Known rows, with every step that occurs
B, F, U, Y, Q, N: [ -2 -18  13  -2  -4 -20  45  -2 -14  -4 -15 -28   3 -11   3 -23  17  -4
 -13 -37 -11 -22 -24  37 -16 -17   9  18 -23  -3   6  27 -43  13  17  23
   7 -39 -33   0 -19  12   4 -10  15 -14  13 -14 -33  21  -3  12  11  22
   9 -18   0]
M, Q, F, B: [ -8  16   8  -6  11 -13  21 -28   1  11 -21 -41 -51  -2   6   4 -72   0
 -22  13 -11  -4 -34  15  -6   3 -39  18 -11  -5  -3   2  -1  20 -18  -5
  26  10  17 -13  13 -14  -3 -30  16 -11  18 -17  34   6  22  -4   2  17
 -28  16  29]
B, F, U, Y, Q, N, S: [ 19 -33  16  -3  -9 -20  29   6  -1   1 -19 -31   3  -7   1 -23  20   3
  -9  -5   4 -10 -26  40 -26 -26   5  13 -31  -6   7  29 -20 -13  25  10
   3 -48 -18  14 -10  18   1   1  17  -9  18 -18 -13  24  13  12   5  16
  -4 -21 -14]
Y, Q: [-10  19  17   2   1 -17   3  -8  10  -7  -3 -11   2  21  -7 -29 -21  -1
 -11 -34   6 -24 -16  34  11  19  -5  31  -6  -3  -9  -7 -18   1   0  -8
   1   3 -15   9  -6  16  -1  -9 -36  -9   7 -19   0  15  24  -4  -1   5
 -11  -5 -12]
Y, Q, F: [-12  13  11  -8   7  -9  11 -19  -2  -3  -2 -14  -4   9  -7 -24 -30  -6
  -8 -50  -5  -9 -33  48  12  13  -4  32  -4   3   2  -8 -11  13 -27  -9
  18 -14 -17  16   2  10   2 -22 -26  -2  10 -13  20  10  23  -3   1  -7
 -25  14   5]
M, Q, N, S: [ 18 -18  22 -12  -6 -12 -15  -6  13  11 -24 -36 -28  -1  14   1 -33   1
   0  30  -3  -6  -5 -16 -20 -13 -25   5 -16  -3 -20  11  10 -16  46 -15
  -1  31   6  -6  33   3   2 -14   7 -14  27 -23  -9   9  27 -13 -13  11
 -38  -5  -8]
U, Y, Q, N: [-11 -15  17  -8  -1 -17  21  -5  -2   8  -6 -15  17 -14   8 -18  -6  -9
 -26 -22 -20  -7 -11  13  -2  -2 -11  14 -17  -8   1  -1 -51   7  17   1
   5  12 -23   0  12  13   3 -24  -1   4   6  -6 -35  25  -1   1  -3   3
 -12  -3  -7]
A, S, N, Q, Y: [  7  -8  16  21  -3  -5 -13   4 -12 -16  19  15 -42  36  24 -20  18   8
  15 -17  18 -19  33 -42  -5 -10  36   9  -9 -11  10  -3  -4  -5   8  24
  12  13  -5   9  28  -3 -10 -14  -7  41  11 -15 -23  10  -2  -3  10 -10
 -45  22   7]
S, N, Q, F, U, Y: [  2  -3   2  26   3 -15  27   4  -2  11  21 -12 -19  12  41 -10  31  12
   5 -19  18   1  -3  27  -2 -51   8  15  -1  -3  26  -9 -15   5 -29  41
  33 -12  -1  28   9   2   2 -19  10  25  15  13 -13  26 -15 -10  20  -8
 -39  25  17]
Y, Q, N, S, A: [  6  -5  18 -21  -5  -2   1  -2   7   7 -12  -3  15  -6  13 -11  -4   5
  -3  -4  10 -14  -1  22 -18   2 -10 -15 -10  -3  -8  -2  30 -18  25 -23
  15 -39  -7  -7  13  19   1  -8  -2   4  13 -19 -24  15  46 -10 -22 -12
 -12  -7 -32]
F, U, Y: [ -4  17  16  34   0 -22  43  -2  11  -2   9 -17   2  -6  15 -22  -3   6
 -17  -1 -11 -18  -6  13   5 -17 -11  41 -11  -6  -6   6 -45  19   7  23
   3 -12  -6  14 -13  10   9 -15  10  -8  12 -14  -9  25  -5  -7   9  30
 -12  -7   9]
S, A, Q, F, U, Y: [ -4  17   8  31   5   2  65   2   8 -17   5 -13  -3  -4   6 -15  -1   0
  -8 -29 -33 -16 -31   3   3 -10  -4  27 -10   3  -2  -2 -10  55   5   8
  35 -54  -1 -14  18   0   4 -24  23  10   5  -4   2  16  23   7   4  15
  -7  18  11]
N, S, A, Q, F, U, Y: [ 14   5   9  26  -1  -1  51   9  20 -13   7 -18  -7   5   3 -16  -9   7
  -4 -12 -20  -4 -30   2  -5 -24  -7  23 -18   0  -2  -2  14  23  13   2
  30 -67   9  -1  24  10   7 -18  26  13  14  -9  25  20  33   6  -7  10
 -18  17  -1]
S, A: [ -9  25  15  16   2  -6  17  -9  -3 -14  -2   2  12   3  15 -17 -22   7
  -5  -4   0 -37  21  14   6  17 -13  21  -3  -1 -18 -19  14  13   9  -1
  14 -30   2  -8   3  14   0  -4 -19  -9   8 -24 -13  13  29  -5 -17  17
  -4   1  -2]
M, Q, N, S, A: [ 14  -8  17 -13  -5  -2  -4  -9   8   5 -15 -18 -16 -10  26   3 -38   5
   6  34   2 -14  15 -11 -29 -14 -27 -16 -10  -5 -20   6  31 -16  38 -20
  10 -13  15 -23  31   4  -1  -7  17  -9  25 -18 -20  11  43 -22 -24   4
 -20  -5 -18]
B, F, U, Y, Q, N, S, A: [ 16 -24  10  -3  -8 -10  41   7  -5  -4 -14 -17  17  -6  15 -26  20   9
  -2  -5   7 -12 -11  43 -31 -26   1 -11 -22  -7   3  19  -1 -11  16   6
  13 -91 -10  -2 -11  19   1  10  29  -6  17 -16 -26  24  24   9  -2  15
  17 -20 -21]
F, Q, Y: [-12   6  20   0  12  -8  22 -14 -17 -25 -13 -23 -37 -26   5 -28 -27  -1
  -5 -21 -28 -63  -7 -17  14   8 -23  42  -7  -4  -6  10 -53  19  14   5
  -1  15   6  -9  13  13  12 -20 -10 -30   7 -34  -5   4   9 -23  14  30
 -16  -2  -4]
M, Q, F, U, Y: [ -1  11   7  22   5 -16  43 -18   7   3   3 -34 -36   8  13 -13 -26  -1
  -9 -10 -22  11 -29  26   0 -27 -20  28  -3  -4  -3  16 -45  20 -27  14
  17   2   3   8   0  -5   6 -26  29 -11  24  -2  15  19  -2 -12  14  18
 -19  13  19]
S, N, Q: [ -3   2  11  15  -2 -15 -19   4   0   1   5  -6 -14  26  34 -17   5  13
  14   0  37 -25  21   2   2 -21   9  14  -5  -4   7 -25  14 -13   3  21
  15  14  -8  18  16  12  -9  -5 -38  11   9  -7 -21  18   2 -10   5  -6
 -39  15   5]
A, S, N: [  9   9  18  30  -7 -11 -15   1   4 -13  18   3  -6  44 -15 -33 -10  17
  11  -9  26 -23  27 -27 -12  13  12  15 -13  -8 -14 -12   0  -1  14  27
  -2  -3   8  10   9   5  -3  -5 -28  30  15 -14  -6   6   0 -10   1   3
 -46   1   4]
A, S, N, Q, F: [  8  -5  10  11  -2  -1 -11   1  -6   2  27   7 -27  53  20 -18   6  13
  24 -14  21   1  11  -7  -4  -2  28   8  -4  -6  12 -16  16  -8 -14  24
  29  -5  -2  26  22   0  -6 -14 -20  47  17  -2   1   9   4 -11   4 -22
 -51  30  22]
Q, F: [-10  12  12   3   9 -10  19 -19  -6   1  -4 -16  -6  -7   4  -6 -26  -2
  -1 -25 -15 -11 -13  21  11   9 -12  44  -9   6  -2 -14  -4  25 -12   5
  23  -7 -10  13  12   5   8 -23 -18  -4  13 -18  25   7  15   2  -4   8
 -37  20  28]

Rows
[  5   3   7   1   0  -6   2  -1  -1  16  13  -5 -42  34  15  -4 -20  21
   0   3  20   0  -2  -8 -13  -5  15   5  -9 -12  17 -13  23  -6 -19  26
  38 -10  11  13  12 -15 -11 -23  -1  49  13  -6  13  11   6  -6   7 -13
 -46  26  29] => A, S, N, Q, F, B
[ 16 -20  26   0  -8  -3   1  11  16  -2 -28 -27 -13 -11  -6   2 -10  -4
   1   4 -16 -30 -22 -38 -12  -5  -4  25 -34   4 -14   2  22  16  80 -16
   6  13  -2 -13  54  11   4 -20  -8   2  10 -28  -4   6  28   7 -14   7
 -42  -1  -9] => A, Q, N, S
[-11  13  16  18   5   4  31  -2  -4 -39 -15   2 -21 -11   2 -15 -16 -10
  -4 -37 -26 -48  -2 -36   4  16   3  32 -15   4 -12   1  11  54  36 -11
  19 -19  -1 -40  48   3  -5 -17   1  -1  -3 -31 -11   5  32  14  -9  15
 -17  18  -1] => S, A, Q, Y
[ 11  11  18  19  -7  -1   9  12  18 -25 -14  -5  -3  22  -2 -23 -23   9
   4   1   0 -35  -8 -18  -4  12  -4  18 -22   2 -24 -17  43   2  46 -18
  13 -34  12 -18  35  20  -4  -2 -19  -1   5 -29  13  11  48   0 -23  13
 -21   2 -21] => N, S, A, Q
[-10   0  22 -14  -2  -9   6  -7  -1  11 -14 -17   4 -17   5 -10 -12  -8
  -9 -30 -12 -23 -12  16  -3   6  -6  15  -9   1  -5   7 -17   9  25 -10
   4   9 -20  -6   8   6   5 -19 -16   1  10 -17 -29  11  16  -7  -5  -3
 -19  -6 -10] => Y, Q, N
[ 13   9  11  23  -4  -1   4   6   3   9  31  -6 -47  35  21  -6  23  18
  31 -22  19   2   2   0  -9 -22  33  11   7  -4  12   2  18   0 -12  34
  25 -22  -3  34   3  -6  -3 -10  -1  42  24  -2  -4  10  -2 -19  19 -19
 -47  22  16] => A, S, N, Q, F, U
[  8  15  17   9  -3  -7   2   0  12  -5  -6  -2  16  12  13 -18 -22  15
  -1  19  10 -24  16  12  -4   7 -18  14 -14  -3 -18 -18  35 -15  13  -5
  11 -47   7   5   7  20   1   1 -18  -7  13 -29   5  16  38  -6 -25  12
 -17   1 -14] => N, S, A
[ -6  -9  12  14   3 -12  -6  -3 -14  -8  -1   0 -29   2  35 -12  18   3
  12 -19  20 -31  23 -13  -1 -22  14  14  -9  -3  17 -12   0   9   0  20
  19  19  -4   5  37   4  -7 -15 -16  18   9 -11 -25  14  -2   0  10  -9
 -43  25   7] => S, N, Q, Y
[ -8   5  21   1  -1   8  19   4  -2 -13 -20  -9  -6 -25   9   4 -11  -7
   2 -16 -23 -44   1 -38  -7   5  -5   7 -17   7 -18  -7  19  45  66 -15
  19 -18  -1 -40  47   2   1 -17  -3   6   2 -20 -40   3  32  -1 -16   7
 -14   1  -7] => S, A, Q, N
[ -6  -6  25   5  -2  -2  11   5   5  -6 -27 -24 -18 -19   0   3 -11 -11
  -3 -21 -29 -40 -18 -43  -4   3  -1  29 -25   8 -14   3   3  44  75  -8
  10  25 -15 -23  43  -1   2 -28 -13   1   4 -23 -22   4  16   4  -5  12
 -35  -1   3] => A, Q, N
[ -2  -1  10  18  -3 -25  42  -5  -5 -17  -9 -24   1  24  -4 -45  10   3
 -13 -34   3 -25 -26  57  -1   1  10  34 -20  -6   2  14 -48   3  -5  19
   3 -49 -24  14 -30  19  -2   4  -4 -19  11 -16  -3  25   3  14  15  33
  15 -15  -2] => B, F, U, Y, Q
[-15   0   7   2   6 -16  27 -15  -3  -1   7  -9  15  12  -1 -31 -20  -6
 -19 -43 -15  10 -28  48  14   4 -12  32 -14  -4   6 -14 -48   7 -42   4
  22 -16 -20  21   0  14   2 -26 -10   6   8   0  16  23   8   7   1   2
 -20  16  12] => U, Y, Q, F
[-10  -2  18   7   4 -11  14  -6  -9 -13 -10  -1 -31 -11  40  -7   3  -6
  -3 -17 -11 -31   6  -3  14  -3  16  42  -9  -3  12   0  -9  13  12   5
  14  29 -14   5  27   6  -3 -20 -12  -6   5 -30 -13  17   6   6   3   8
 -22  23  12] => N, Q, Y
[  9  -7  20  -6  -5   0   5   2   3   8 -12  -5  18 -30  22   6 -11   8
   1  21  -3 -20  19  -6 -17  -6 -21  -2 -15   0 -14  -8  41  -2  40  -4
  13 -36   6  -7  19  12   7  -9   5   2  16 -25 -26  11  40  -7 -27   5
 -21  -3 -13] => Q, N, S, A
[ -5  12   9  26   6 -16  50  -9   2   3  10 -20  -4 -13  11 -12  -8   2
 -13 -21 -23  -3 -22  28   6 -22 -14  41  -7   0   7   6 -39  32 -21  26
  21 -23  -8  17  -6   5  14 -29  18  -2  17  -9   9  20  -2  -2   9  17
 -24  13  27] => Q, F, U, Y
[ -3   3   8  16   3 -13  45   3   4  12  17 -16 -18  -1  42  -4  15   4
  -4 -11 -18  -2 -22  36  13 -32   8  37  -5  -3  17  -3 -24  10 -21  23
  29 -11 -15  32  -1   3   5 -26  11   5  14  -3  -2  28  -4  -1  14   7
 -20  23  25] => N, Q, F, U, Y
[-17  12   5  -7  10 -21  45 -19   2  11  -5 -21   6   4   0 -22 -45   2
 -48 -17 -17  13 -45  46   0   4 -24  26 -18 -12  14  -8 -42  13 -40   8
  29 -21  -4   9  -6  -1   0 -35  11   8   3  -3  27  23  10  12   2  10
 -12  16  23] => U, Y, Q, F, B
[  9  -3  21 -20   1   3   8   1  -5   5 -14 -22  -7 -30  20 -12 -21  14
   8  22  -9 -53   7 -11 -13  -3 -37  -6 -10  -7 -16  -1   1 -18  42 -13
   5 -35  12  -9  15  19  10  -4   4 -21  15 -26 -27   8  38 -40 -12  13
 -14 -13 -33] => F, Q, N, S, A
[ 11 -13  25 -17  -2  -5  -2   2   2  13 -23 -34 -22 -30   4 -14 -23   8
   7  21 -13 -45 -12 -24  -5  -5 -37  16 -15  -4 -12   9 -22 -18  53  -6
  -5   6   8   2  16  18  13 -13 -10 -23  16 -28 -16   7  20 -38  -2  16
 -39 -17 -22] => F, Q, N, S
[ -4 -19  20 -21   5  -9  14  -9 -30 -18 -40 -41 -24 -27  -4 -22 -14   1
  10  -4 -16 -70  -9  -6  -8  12 -18  22 -23   0  -5  14 -32   7  48  11
  -2 -19 -12  -8   0  17  10  -7 -15 -39  11 -29 -28   0  10 -16   6  37
 -11 -21   2] => B, F, Q, N
[ -8   5   2  -5   7 -12   7  -8  -8  23  -6 -18 -28   5  32   5 -17  15
  -3   1  27  -4  -9  22  -8 -27  -8   6 -10  -5  27 -18  24   5 -25  22
  43  -5   6  12  18  -6  -8 -27  -7  22   9  -3  16  12   7  -2   8  -8
 -43  28  31] => S, N, Q, F, B
